What can hang from each mark:
J729: J861
J950: J194 J555 J899
J906: J534 J597
J899: J476 J950
J534: J729
J169: J555
J597: J906
J476: J899
J555: J169 J861 J950
J194: J169 J861 J950
J861: J555 J729

Every row comes from one small tree of marks. The marks that hang from a mark follow it in brackets, in the order of their numbers. Every link used is in the known rows. Which tree was each row made from?
Known rows:
J906(J534 J597): [ 0.99  0.13  2.24 -3.36 -1.75 -1.01 -1.28 -3.39 -0.92  3.83 -2.55 -3.27
 -1.87 -1.06  0.03 -0.23 -0.47  0.51  0.53 -1.60 -0.63  2.18  2.15  0.58
 -1.22  2.42  0.67 -0.18  2.50  1.62]
J950(J194): [ 0.13 -1.89  1.18 -3.10 -2.38 -0.90 -0.74 -0.13 -0.08  2.49  1.21 -0.58
 -0.28  1.30 -0.50 -1.64  0.12 -2.24 -0.44 -1.94  1.36 -0.59 -0.92 -1.79
  1.41 -0.27  2.83 -0.16  2.16 -0.42]
J169(J555(J861)): [ 1.42 -0.54  2.63 -2.00  1.38 -1.67 -1.12  2.12  1.87  1.99 -0.31  1.26
  1.14  1.32  0.55 -1.65 -2.71 -1.63  0.38 -5.84 -1.62  0.81 -0.32 -0.60
  0.97  0.42 -0.25 -1.54  0.71  0.71]
J555(J169 J950): [-0.06  0.04  2.00  0.07  1.05  1.24  1.25 -0.95  1.41  1.71 -0.75  0.59
  2.77  0.60 -0.14 -2.64 -1.22 -5.21 -0.68 -4.45 -0.52  1.07 -1.63 -2.83
 -1.17  1.54  1.64  0.37  2.13 -0.72]
J729(J861(J555(J169 J950(J194 J899)))): [ 1.82 -0.68  1.82 -2.07  1.37  3.33  0.76 -1.42  3.87  1.21  2.50 -0.29
  0.63  2.69 -0.90 -2.71 -1.74 -1.10  1.09 -5.13  0.63  3.47 -3.48 -3.12
  0.25  1.87  3.72 -1.44  1.74 -0.81]
J169(J555(J861(J729) J950(J899))): [ 3.11 -2.60  4.32  0.26  1.65  1.88  0.23  0.30  3.81  1.57  1.30  2.38
  1.20  4.61  0.04 -4.23 -4.02 -2.97  0.57 -5.73 -3.12  1.89 -2.27  0.30
  0.73  1.54  1.09 -0.86  1.68 -0.62]
J476(J899(J950(J194(J861(J729)) J555))): [ 3.82 -5.76  1.16 -0.75 -1.33  0.86 -0.15 -0.14  3.76  2.98  3.46 -0.78
 -1.46  3.65 -1.30 -1.33 -0.51 -0.86  3.52 -1.13  0.63  0.25 -2.10  0.15
 -0.21  1.60  3.01  1.40  2.15 -0.39]
J950(J194(J169 J861) J555 J899): [ 2.09 -4.52  1.56 -3.25 -1.99  3.41  1.67  0.30  6.49  2.95  5.95 -4.24
 -1.88  2.98 -2.36 -2.65  1.30  0.15  3.04 -2.96  3.00  2.20 -1.59 -0.77
  2.74  0.38  3.51 -2.41  3.06 -1.06]
J555(J169 J950(J899)): [ 0.19 -1.12  1.64 -0.01  1.54  3.17  1.27 -2.18  2.61  1.79  1.65  0.01
  2.58  1.88 -0.48 -2.95 -1.74 -3.95 -0.45 -4.16 -0.02  1.49 -1.39 -2.09
 -0.87  2.31  2.49  0.28  3.56 -1.67]
J950(J194 J555 J899): [ 0.41 -2.77  1.59 -2.56 -2.52  0.25 -0.07 -0.63  2.28  3.25  5.20 -2.77
  0.15  1.67 -0.84 -1.83 -0.42  0.99  1.47 -2.84  2.15  0.25 -0.85 -0.90
  2.78  1.22  4.17 -0.59  3.36  0.21]
J534(J729(J861)): [ 1.29 -0.62  2.26 -1.23  1.49  0.25 -0.73  1.46  1.88  0.60 -1.31  0.45
  0.12  3.58  1.88 -2.14 -1.23 -1.74  1.78 -0.77 -0.99  0.65 -1.25 -0.56
  0.85  0.94  1.32 -0.45  1.20 -1.99]
J729(J861(J555(J950(J899)))): [ 2.13 -1.51  0.45 -1.65  1.53  1.13  0.12 -2.14  4.14  1.16  2.64 -0.13
  0.03  2.74  0.66 -2.75 -2.70 -0.13  1.90 -4.50 -0.93  2.88 -2.60 -1.24
  0.56  2.11  2.68  0.12  1.67  0.28]
J194(J169 J861(J729) J950(J555)): [ 5.10 -5.10  3.11 -2.08 -1.09  3.57  2.23  0.73  7.20  2.91  0.86 -2.79
 -2.96  2.51 -0.44 -3.76  1.88 -2.06  4.49 -1.20  0.28  2.99 -1.39  0.18
  1.30  0.31  0.68 -1.16  0.72  0.80]
J899(J476 J950): [-0.07 -3.40 -0.46 -1.53 -0.51  1.27 -2.04 -1.71  1.35  3.83  1.89 -1.06
 -3.35  1.23  0.00 -1.74 -2.17 -1.27 -0.85 -2.75 -0.94 -0.58 -0.58 -0.12
  2.61  1.92  3.06  2.19  2.53  0.97]
J597(J906(J534(J729(J861(J555(J950)))))): [ 1.84  1.86  2.33 -0.68  0.48 -0.73 -0.83 -0.90  2.78  0.49 -1.72  0.37
  0.76  3.29  0.34 -0.79 -3.27 -0.97  4.37 -3.25 -1.96  3.70 -1.27  0.68
 -0.72  1.57  2.12 -2.90 -1.51  0.55]
J194(J169 J861(J729) J950(J555 J899(J476))): [ 3.95 -6.43  2.57 -2.47 -0.53  6.52  1.13 -0.21  8.70  3.95  4.58 -3.95
 -4.93  3.59 -0.41 -3.97  0.67 -1.42  2.73 -1.30  0.88  3.30 -0.97  1.21
  2.79  1.99  3.25 -1.17  2.27  0.61]
J906(J534(J729) J597): [ 1.44  0.87  3.69 -1.25 -1.22 -0.41 -0.92 -1.73 -0.49  3.07 -4.02 -2.65
 -1.29  0.94  0.69 -1.07 -0.43  0.04  1.37  0.46 -1.08  1.99  1.85  1.13
 -0.51  2.91  1.00 -0.85  1.93  0.29]
J906(J597): [-0.25 -0.36  1.89 -1.82 -0.72 -0.07 -1.86 -1.57 -0.27  3.20 -1.74 -2.89
 -1.01 -0.81  1.13 -0.82  0.37 -0.09 -0.41 -2.08 -0.39  0.53  0.45  0.29
  0.98  2.43  0.57  1.29  2.51  1.10]
J555(J169 J861(J729) J950(J194)): [ 1.74 -0.67  5.25  0.43  0.50  4.09  0.65  0.36  1.86  0.59 -0.92  1.90
  2.36  3.66 -1.64 -4.83 -1.73 -7.79 -1.11 -5.87 -1.85  2.01 -4.86 -3.49
 -1.76  1.39  2.86 -1.43  2.06 -1.53]
J906(J534(J729(J861)) J597): [ 2.13  0.87  3.48 -2.42  0.21  0.28 -1.27 -1.76  0.49  2.28 -3.68 -2.44
 -2.18  2.04  0.82 -0.87 -1.13  0.67  2.22 -0.67 -1.42  3.01  0.56  0.79
 -0.86  2.77  0.78 -1.44  1.77 -0.76]
J476(J899): [ 0.21 -3.01 -0.34 -0.82  0.65 -2.25 -0.57  0.19  1.18  2.68  1.30  0.66
  1.59  1.00  0.92  0.47 -0.53 -2.72  0.04 -0.71  0.91 -0.67  1.21 -0.18
 -2.15  1.78  1.90  1.62  2.58 -0.15]
J950(J194(J861(J729)) J899(J476)): [ 1.34 -4.82  2.39 -4.12 -1.79  5.31 -2.11 -0.74  3.27  3.11  5.10 -1.82
 -4.26  3.96 -0.48 -3.30 -0.76 -2.28 -1.14 -0.80  1.14  0.93 -1.68  0.23
  2.88  1.53  5.30 -0.45  3.10 -0.90]
J476(J899(J950(J194(J169)))): [ 1.90 -5.98 -0.76 -0.43 -0.51  0.80  1.24 -0.55  3.30  3.21  2.54 -0.10
 -1.07  3.55 -2.51 -0.42  0.55 -1.93  1.41 -1.13  1.94  0.03 -0.88 -0.66
 -0.79  0.79  2.78  0.85  3.20 -2.10]
J861(J555(J169 J950(J194 J899(J476))) J729): [ 1.39 -1.74  4.78  0.13 -1.17  6.10  0.85 -0.82  2.86  3.23  1.90 -0.04
 -0.28  2.31 -0.86 -3.88 -1.06 -2.75 -1.79 -2.50 -0.15  2.64 -2.03 -1.90
  1.82  3.00  5.62 -0.42  1.26  1.73]
J899(J950(J194(J169 J861(J729)))): [ 4.20 -5.89  1.92 -2.30 -2.05  4.78  1.15 -0.76  4.18  2.55  1.05 -1.34
 -4.06  4.27 -2.80 -3.65  1.22 -1.88  2.45 -1.13  0.10  1.47 -2.81 -0.49
  1.78 -0.73  1.85 -0.30  1.87 -1.76]
J597(J906(J534(J729(J861(J555))))): [ 1.76  2.02  2.51 -2.04  0.03 -0.60 -1.69  0.01  1.88  1.03 -2.24 -0.48
  0.20  2.21  0.56  0.39 -2.30  0.77  4.32 -1.85 -1.22  3.34  0.52  1.19
 -0.41  1.18  1.53 -3.28 -1.76  1.31]

Which tree is each row?
[ 1.54 -2.98  2.76  0.05 -0.45  2.55 -2.00 -0.14  2.85  3.47  2.02 -1.17
 -2.70  1.97 -0.14 -3.07 -3.02 -1.49  0.51 -4.93 -2.88  0.59 -2.13  0.03
  2.43  2.79  3.08  1.30  1.99  2.72] : J899(J476 J950(J555(J861(J729))))
[ 2.33 -4.64  1.46 -2.13  2.14  3.63  0.44  0.76  7.12  3.68  3.54 -0.93
 -2.82  3.85 -0.81 -2.85 -1.86 -2.06  0.43 -5.05  0.57  3.01 -0.38  0.42
  2.47  1.60  2.04 -2.71  2.50 -0.57] : J194(J169(J555(J861)) J950(J899(J476)))
[ 1.03  1.19  2.28 -2.57  0.43 -0.62 -1.91 -0.18  1.33  0.74 -1.99 -0.14
  0.15  3.00  0.37  0.47 -2.33 -0.88  3.71 -1.79 -1.28  2.46  0.37  1.31
 -0.85  0.63  1.05 -2.92 -0.47 -0.75] : J597(J906(J534(J729(J861))))
[ 5.19 -1.84  3.20 -2.36  0.20  4.27  0.22 -0.26  4.50  2.18 -1.38 -1.28
 -1.13  1.07  0.85 -3.54  0.70 -2.09  2.89 -0.80 -0.26  3.39 -1.26 -1.07
 -0.17  1.68  1.18 -0.84 -0.42  2.08] : J194(J861(J555(J169) J729) J950)
[ 6.09 -5.67  2.19 -2.24 -0.24  6.44  2.06 -1.12  8.14  2.77  1.85 -2.60
 -3.33  3.75 -0.56 -4.40  1.59 -0.55  3.93  0.24  0.73  4.46 -0.74  0.80
  1.22  1.35  1.96 -1.50  1.10  0.77] : J194(J169 J861(J555 J729) J950(J899))
[ 2.69 -5.50  0.09 -3.11  0.26  4.38  0.88 -0.56  8.84  3.84  5.92 -4.68
 -4.34  2.75 -0.54 -3.15  0.14 -1.19  2.83 -3.00  2.15  2.99 -1.01  0.40
  2.80  2.18  3.40 -1.61  2.97  0.17] : J194(J169 J861 J950(J555 J899(J476)))
[ 0.42 -2.28  0.80 -0.47  0.14  0.84 -2.21 -0.49  3.03  3.33  3.19 -1.80
 -2.22  1.29 -0.15 -2.48 -3.44 -1.22  0.61 -6.33 -1.94  0.37 -2.16 -0.58
  2.51  2.96  3.27  0.98  2.52  2.28] : J899(J476 J950(J555(J861)))
[ 5.88 -5.29  3.47 -3.01  0.26  3.50  2.01  1.69  6.78  3.01 -0.60 -0.55
 -3.47  3.63 -0.41 -3.30  1.00 -1.92  3.31 -1.23 -0.05  3.15 -0.56  0.85
  1.77 -0.86 -0.92 -2.16 -0.43 -0.54] : J194(J169(J555) J861(J729) J950)
[ 0.80 -3.28  2.47 -0.25  2.14  3.01  1.37  1.16  6.27  2.87  3.19  0.45
 -1.00  3.83 -1.32 -3.32 -2.80 -3.54 -0.89 -6.89 -0.99  2.54 -1.47 -0.37
  1.99  1.47  2.22 -2.23  2.26 -0.76] : J194(J169(J555(J861 J950(J899(J476)))))
[ 0.42  1.25  2.38 -1.48 -1.00 -1.14 -1.63 -0.19  0.45  1.58 -2.43 -0.37
  0.92  1.97  0.28  0.29 -1.78 -1.36  2.98 -0.95 -1.00  1.49  1.52  1.62
 -0.55  0.80  1.34 -2.37 -0.37  0.09] : J597(J906(J534(J729)))
[ 2.84 -3.27  2.78  1.72  1.66  2.11  0.14  0.51  3.17  2.50  0.66  0.40
  1.92  2.15 -0.84 -1.04 -1.59 -2.35  2.18 -3.44 -1.32  1.13 -1.23 -0.65
 -2.64  3.12  1.52  1.09  2.39  0.57] : J476(J899(J950(J555(J169 J861(J729)))))
[ 1.77  1.36  3.55 -0.43  2.04  2.05  0.19  2.20  2.45  0.81 -2.54  0.08
  1.40  1.86  1.49 -1.84 -0.53 -0.74  1.96 -1.27 -0.62  2.37 -0.81 -1.81
  0.64  1.86  1.55 -1.51 -0.24  0.01] : J534(J729(J861(J555(J169))))
[ 4.50 -5.18  3.97 -1.16  0.64  4.91  2.85  0.86  7.20  2.44  1.63  0.14
 -1.95  4.76 -1.27 -3.99 -0.40 -2.22  2.09 -2.78 -0.98  3.23 -1.34  0.91
  1.76 -0.10  0.36 -1.68  0.89 -1.72] : J194(J169(J555(J950(J899))) J861(J729))
[ 3.27 -3.98  4.02  0.46 -2.33  4.67  2.86 -1.00  4.43  2.75  1.82 -0.11
 -0.64  3.88 -1.70 -4.39  0.46 -1.64  0.78 -1.42 -0.16  2.80 -2.08 -0.88
  1.86  1.15  4.15 -0.58  1.24  0.94] : J861(J555(J950(J194(J169) J899)) J729)
[ 2.46 -0.87  1.95  0.60  2.02  1.74  0.44 -0.17  4.46  0.58  0.93  0.43
  0.69  4.80  1.48 -3.58 -2.46 -0.73  2.69 -1.99 -1.30  2.36 -2.60 -0.60
  1.41  2.54  3.05 -0.58  1.22 -1.15] : J534(J729(J861(J555(J950(J899)))))
[ 1.82 -2.73  3.59 -3.34 -1.23  7.16 -1.31 -0.04  3.92  3.37  3.88 -2.21
 -2.92  2.40 -0.80 -3.07 -0.16 -1.22 -0.99 -1.33  1.51  2.65 -1.30 -0.98
  2.63  2.49  5.57 -1.51  1.62  0.99] : J950(J194(J861(J555(J169) J729)) J899(J476))
[ 1.96 -0.51  0.74 -1.51  1.18 -0.41  0.12 -1.15  3.17  1.17  0.68  0.38
  0.09  1.71  0.96 -2.48 -2.26 -1.13  1.73 -4.77 -1.39  2.54 -2.77 -1.94
  0.29  1.41  2.02  0.19  0.47  1.23] : J729(J861(J555(J950)))
[ 4.74 -5.93  2.13 -2.48 -0.19  7.51  0.94 -0.71  8.38  3.69  3.18 -2.94
 -5.20  3.53 -0.27 -4.21  0.86 -1.22  1.99 -0.14  0.65  4.24 -0.65  0.98
  2.42  2.28  3.57 -1.35  1.18  1.57] : J194(J169 J861(J555 J729) J950(J899(J476)))
[ 2.49 -3.55  2.13 -4.07 -1.21  1.40  1.34  2.36  4.64  2.82  1.72 -1.11
 -2.42  2.65 -2.01 -1.94  1.06 -1.34  1.43 -3.18  2.07  1.71 -1.10 -1.09
  2.74 -1.68  1.10 -3.02  0.57 -1.56] : J950(J194(J169(J555) J861))
[ 0.69 -1.87  1.34 -3.98 -0.52  5.36 -1.48 -0.41  4.10  3.32  5.10 -3.00
 -2.50  1.56 -0.87 -2.37 -0.63 -0.94 -0.85 -2.82  2.65  2.35 -1.29 -1.64
  2.55  2.61  5.66 -1.88  2.21  0.53] : J950(J194(J861(J555(J169))) J899(J476))
[ 1.27 -3.46  1.32 -2.75  0.14  1.40 -0.51 -0.15  4.73  3.05  5.48 -0.08
 -2.32  4.22 -0.62 -3.18 -3.32 -2.00 -0.32 -5.25  0.74  1.13 -2.63 -0.38
  3.75  1.12  3.93 -1.43  1.92 -1.55] : J169(J555(J950(J194(J861) J899(J476))))
[ 1.13 -4.20 -0.63 -3.56 -1.39  2.54 -2.45 -1.47  2.77  3.33  3.93 -2.01
 -5.15  2.95 -1.24 -2.66 -1.69 -1.97  0.07 -3.17  0.61 -0.07 -2.89 -0.86
  3.25  1.13  4.34  0.71  2.57 -0.69] : J899(J476 J950(J194(J861)))
[ 2.03  0.57  2.25 -1.49 -0.35  1.10 -0.78 -1.73  3.52  0.68  1.15 -0.30
  0.16  5.18 -1.02 -1.35 -3.28 -0.19  4.37 -3.10 -0.44  3.92 -2.19  0.66
  0.13  1.65  4.10 -3.80 -0.18 -1.05] : J597(J906(J534(J729(J861(J555(J950(J194 J899)))))))
[ 2.59 -2.24  1.33 -2.35 -1.15  2.37  0.04 -0.57  3.30  2.69  2.45 -2.76
 -1.22  1.46 -2.20 -2.28 -0.28 -0.34  3.23 -4.32  1.08  1.10 -3.03 -2.25
  1.72  0.83  2.31 -0.50  1.98 -0.44] : J899(J950(J194(J861) J555(J169)))
[ 0.15 -1.01  1.88 -0.21  1.17  2.95 -1.56  0.06  2.93  3.28  2.03 -1.84
 -1.00  0.40 -0.78 -2.15 -2.95 -1.98  0.10 -6.91 -1.45  1.14 -1.94 -1.74
  1.50  3.31  2.93  0.18  2.45  1.96] : J899(J476 J950(J555(J169 J861)))
[ 3.34 -0.61  4.17 -2.06 -0.21  4.18 -0.03  0.88  2.93  2.05 -1.69 -0.97
 -0.10  0.06  0.67 -2.66  0.74 -1.59  1.36 -1.05 -0.77  2.79 -0.38 -1.19
 -0.07  1.41  1.06 -0.68 -0.59  2.45] : J194(J861(J555(J169) J729))
[ 1.81  2.03  3.02 -0.54  1.75  2.76 -0.22 -1.44  3.68  0.52 -0.73 -0.22
  1.79  3.51 -0.46 -0.78 -3.21 -0.65  4.04 -3.49 -1.09  4.74 -0.80  0.33
 -1.36  2.61  2.51 -3.70 -0.45 -0.51] : J597(J906(J534(J729(J861(J555(J169 J950(J899)))))))
[ 1.18 -0.03  1.88  0.33  0.86  2.80  1.49 -1.71  3.19  2.30  1.22 -0.48
  2.63  0.61 -0.20 -2.87 -1.35 -1.61  0.49 -3.94 -0.07  2.56 -0.92 -2.17
 -0.03  2.91  2.97 -0.06  1.73  1.29] : J861(J555(J169 J950(J899)))
[ 3.08 -1.43  1.17 -3.00  0.65  1.25  0.19 -0.10  4.94  2.37  1.40 -2.97
 -0.25  0.30  0.59 -2.51 -0.09 -2.10  3.83 -3.62  1.23  2.15 -1.56 -1.68
  0.09  1.63  0.99 -1.04  1.31  0.60] : J194(J861 J950(J555(J169)))
[ 1.23 -1.79  3.89  0.34  0.53  4.63 -1.39  0.32  2.78  3.40  0.97 -1.22
 -1.50  1.09 -0.68 -2.76 -2.48 -2.25 -0.16 -5.47 -2.49  1.44 -1.93 -1.11
  1.48  3.17  2.84  0.50  1.85  2.29] : J899(J476 J950(J555(J169 J861(J729))))
[ 3.93 -5.71  3.99 -3.70 -1.33  5.35  1.61  1.38  5.73  3.03  3.19 -1.13
 -3.01  4.84 -2.31 -3.02  1.00 -0.32  1.64 -1.23  1.58  2.54 -0.90  0.56
  2.99 -0.81  1.88 -2.88  1.60 -2.19] : J950(J194(J169(J555) J861(J729)) J899)
[ 0.71 -4.48  1.18 -2.73 -1.82  3.33  1.46 -0.63  3.42  2.97  3.64 -1.97
 -1.23  3.18 -2.37 -2.14  1.36 -1.22  0.11 -1.45  2.72  1.12 -0.39 -0.87
  1.86 -0.03  3.43 -1.49  3.71 -2.08] : J950(J194(J169) J899)
[ 2.95  1.52  3.56 -0.56  0.35  0.14 -0.11 -2.43  2.03  2.03 -3.34 -1.85
 -1.59  2.33  0.76 -2.22 -2.09  0.54  2.82 -2.08 -2.19  4.25 -0.98  0.14
 -0.65  3.65  1.81 -1.39  0.73  0.59] : J906(J534(J729(J861(J555(J950)))) J597)
[ 0.77 -0.91  2.44 -0.38  1.74  4.01  0.36 -1.34  3.36  0.58  2.83  0.45
  2.74  4.05 -2.11 -4.46 -2.68 -6.28 -0.62 -7.23 -0.02  2.16 -4.63 -3.49
 -1.44  2.30  3.96 -1.98  4.22 -2.97] : J555(J169 J861 J950(J194 J899))
